Known rows, with every step that occurs:
N, V, Q, D: [-14  16 -34   9 -17   1  -6  36 -15 -21  -9 -41  54 -11 -17 -15 -12   1
 -59 -10   3  20  10  -3]
Q, D: [-43  20 -27   9 -18   6 -16  20 -12 -22   7 -13  48  -1 -33 -19  -4   6
 -10  -9  -8  -4  11  -7]
N, T, F, P: [  9  -1   3  -7  -6   8  14  15  41  11  29  55 -29 -10  26  15   7  21
  18  -4  14  -4  27  -7]
Q, D, N, T, F, P: [  7   2  -4 -14   3   7   7   5  32   0  33  53  -4   5  25  15   2  11
   1   4  11   0  23  -3]
Q, D, N: [-20   3 -19 -27   8  -5 -13 -36 -31 -41   9 -17  20  11  -3  -5 -10  -2
 -38   8  -6  -2 -16   7]
A, N, V: [ 38   0   1  11  -2  -1  39   5 -27 -13   0 -29 -84 -23  21   7 -18  22
  -5 -24 -16  12 -26  -8]
V, Q, D, N, A, F, T: [-36 -13   3 -14   0  -1   3  -9  -4  20  -9 -24  58  11 -39   1  37   4
  10  40 -15  14 -17  -3]
A, F: [-39   7  -7  17 -28  -2  15   5  -4   7  -7 -31 -28  -7  -4  -4  24  27
  38  -3  -7 -10 -31 -14]
P, F, A, N, D, Q: [ 34   1  38  11  37  -6 -11 -11 -12  11 -12 -26 -14  33 -34 -20 -11 -12
 -11 -34 -17  -5  -2  -1]
V, Q, D, N, A, F: [-24  -8 -24  -6  -3  -7   6   5   3  28 -12 -31  40  28 -31  -2   3   9
  13  17   5   4 -28  -5]
A, F, P, N, V, Q: [ 39  -4 -15   2  -4  -1   9  28  -9  12 -16 -51 -24 -11  41  10  -5  17
 -42  -7  18  21  13   1]
V, Q, D, N, A: [ -4 -22 -27 -35  18  -6  -7  -4   2  19  -4  -5  63  24 -48  -5 -28  -4
 -25  14  16   5   3   8]
A, N, D: [  2   7  18  16   6 -11 -34 -16 -12  14  -4 -10 -38  -9 -56 -10 -22 -20
  14 -12 -29 -25   6  -9]
Q, D, N, T, F, A: [ -5 -13   8  19  18   4  32   1   6  -8  -5  48   2  13   2   2   6 -15
  32   8  -4 -20   3   3]
A, N, V, Q, D: [ -1  13 -33  16  -6  -3  -8  31 -18 -17  -7 -47  50   1 -16  -8 -19   7
 -54 -12  -4  24   7  -4]
A, F, T: [-47  -3  18  -1 -18   3  13 -12  -8   5  -5 -20  -1 -16 -18   1  53  16
  36  25 -25   1 -22  -9]
A, N, T, F, P: [ 20  -4   4   0   5   4  14  10  39  15  31  48 -34   1  28  22   0  25
  22  -7   7  -1  26  -7]
N, T, F: [-11  -3  23  -8 -15  -6  15   0  38 -11   0  60 -14 -12   5   6  -6  -2
  21   7  -2  -1  -6  -2]
D, Q: [ 10  -5  25 -12   9   0   1   1 -11 -14  -4 -43  -1   8 -13 -19   2  12
 -26 -34   5   9 -15   4]
T, N, A: [  0 -19 -12 -17   3   3 -13   7  17  37   3  19  13   0 -16  -2 -14 -17
  44   7  27  -7  -3   9]
N, T: [-13  18   8  29 -12  -2   7 -31  -5 -34  -3  31   2 -12   6   3  12   7
   0  -5 -19 -12  -1   1]
V, Q: [ -8 -10 -17   1 -13 -14  -8  11  -3  -4 -19 -47  11 -27  -4  -1  -6  24
 -51 -10  19  11  11   3]
F, P, N: [ 31   1  -3 -10  16  13 -17   6  -2  25  17   2 -35  21  42  14  -3  26
  25  -4   8 -17  57   1]

Rows:
[ 25 -12 -14 -16  -5 -12  15  -2 -24 -21 -19 -53 -23 -31  27   4 -15   8
 -80  -6  18  25 -15   8]
D, N, V, Q
[ -5  -5  12 -19  -1 -11   2 -13  28 -21  -3  44  24   6   8   9 -15 -13
 -19  18   1  12 -10   5]
V, Q, D, N, T, F
[ 35  -7 -10  -3  -4  -5   5  21 -17  -1 -23 -50 -19 -20  31   5 -17  11
 -54  -8  16  21  13   6]
P, N, V, Q
[ 18   6  10  61  21  -5  16 -36 -15 -18  -5  25 -11  18   8  17   6  15
  25 -10 -34 -15   0   1]
F, A, N, T
[-12  20  -1  13   5  -4  -5 -56 -22 -53   3  28  36  13   9   4   3 -10
 -29  11 -24  -5 -14   9]
Q, D, N, T
[  1  -3 -22   4  -5  13   6  22  22  47  27   6 -19   6  17  10  21  22
  49  -1  23  -8   7  -8]
T, N, A, F, P
[  2 -10  -4 -23  -9   8  14  30  40  22  32  34 -44 -17  19  10   2  28
  19  -9  24  -4  29  -9]
T, F, P
[ 15   7 -11 -21  -6   4  29  -9 -40 -42   3 -21 -39 -20  25  -5 -14  -8
 -43  -3  -6  12 -34   1]
Q, D, N, V
[-22  13  28   3 -11   1 -49 -21  -8  14  -4   7 -15 -25 -24 -13  18 -67
  40  20 -14 -23 -15   0]
A, F, T, N, D
[ 16   3  48 -14  16   2 -40 -16 -12   0  -5 -26   7   2 -25 -24  10 -52
 -10 -13  -4   1 -18  10]
F, T, N, D, Q
[-15  -4  13  -9  -7   5 -29 -26 -10  -7   9   4 -11 -26  36   7  30 -28
  40  22   6   2 -19  13]
F, T, N
[ 28 -25  -6 -33  21   9  -3  31  36  67   9  35   7  32 -17   8 -26  11
  46   9  23  -9  49   1]
T, F, P, N, A
[-30  -7 -13   7 -17   0  19  18  13  40  -8 -16   1  11 -34  -6  11  22
  52   4   2  -8 -24 -12]
N, A, F
[ 24  19  10  24  11   9 -10 -26  -2  -9   9  41  -3  21  40  18   9  10
  15   3 -14 -15  38   4]
F, P, N, T
[-18  10  29  -4  -8   1 -54 -23 -10   9  -1  13 -15 -32 -25 -13  11 -68
  28  16 -11 -23  -5   3]
F, T, N, D
[-10 -25   7  12   6   4  41  25  14  13  -7  30 -38  -8  -4  -2   5   3
  49  -4  10 -24   9  -3]
T, F, A
[ -7  16  -5  12   7  -8 -11 -52 -20 -50  -3  16  50  13  11   7   0  -8
 -48  12 -17   3 -10  11]
V, Q, D, N, T
[ 11   4  40 -10  11  -2 -23  -3 -12  -3  -9 -33  -1   3 -45 -31  -5 -27
 -28 -31  -6  -5  -7   1]
N, D, Q
[ 18  10   8  60  24  -6  20 -41  -9 -16  -5  37 -17  27  18  19   4  24
  23  -9 -35 -12   5  -1]
P, F, A, N, T
[ 46 -11  -7 -13  -1  -2  10  33   5  12 -12 -30 -25 -16  41  11 -18  11
 -47  -5  26  25  22   3]
T, F, P, N, V, Q
[  1  19 -35  13  -7   7 -10  43 -11   1  -2 -41  52  12   5  -5  -5   5
 -39  -4   5  19  21  -5]
A, F, P, N, V, Q, D
[-22  -6 -13   7 -14   2   3  11  13  41  -5 -11   1  11  -8   0  13   0
  67  11  11  -6 -34  -5]
T, N, A, F
[  8  -3  28 -11  -2  -2   4  -2  36   0  -2  60 -14   8  20  11 -13  -4
  31  13  -4  -3  11   1]
P, N, T, F
[ 19   5  41 -10  14   0 -40 -10 -12  -1  -6 -28  -1   4 -20 -26  -3 -48
 -13 -24   3  -3 -17   9]
T, N, D, Q
[-32  13 -36  10 -14  -3 -23  28  -8 -17  -7 -38  77  -1 -31 -14  -9   7
 -49  -7   4  12  19  -1]
V, Q, D
[-10  -5 -11  29  12   4  44   1  -7   4 -10  27 -43   8  13  -3  11  32
  33 -14  -1 -27  21  -5]
P, F, A
[ 13   5  10  -1 -19  11  24  -2 -24 -12   0 -12 -59 -38  53   4  22 -25
  22   9  -1  15 -48   2]
A, F, T, N, V
[-17  17 -26  12 -15   4 -14  27 -16 -12  -9 -43  64  -4  -1  -8   9 -15
 -35   9   0  27  -9   0]
A, F, T, N, V, Q, D
[ 14  -5   4 -18   3   5  12  -2  33   3  31  53 -31  -4  34  19   4  16
   7   3  14  -3  19  -2]
D, N, T, F, P
[ -9 -18 -23 -36  16  -2  -2  -7   0  15   3   6  47  24 -49  -7 -25  -4
  -5  14  10  -3  -1   6]
Q, D, N, A
[-11  -2  17 -20  -2  -7   6 -17  26 -24   4  57  10   5   6   7 -13 -14
   1  18  -5   4 -14   2]
Q, D, N, T, F
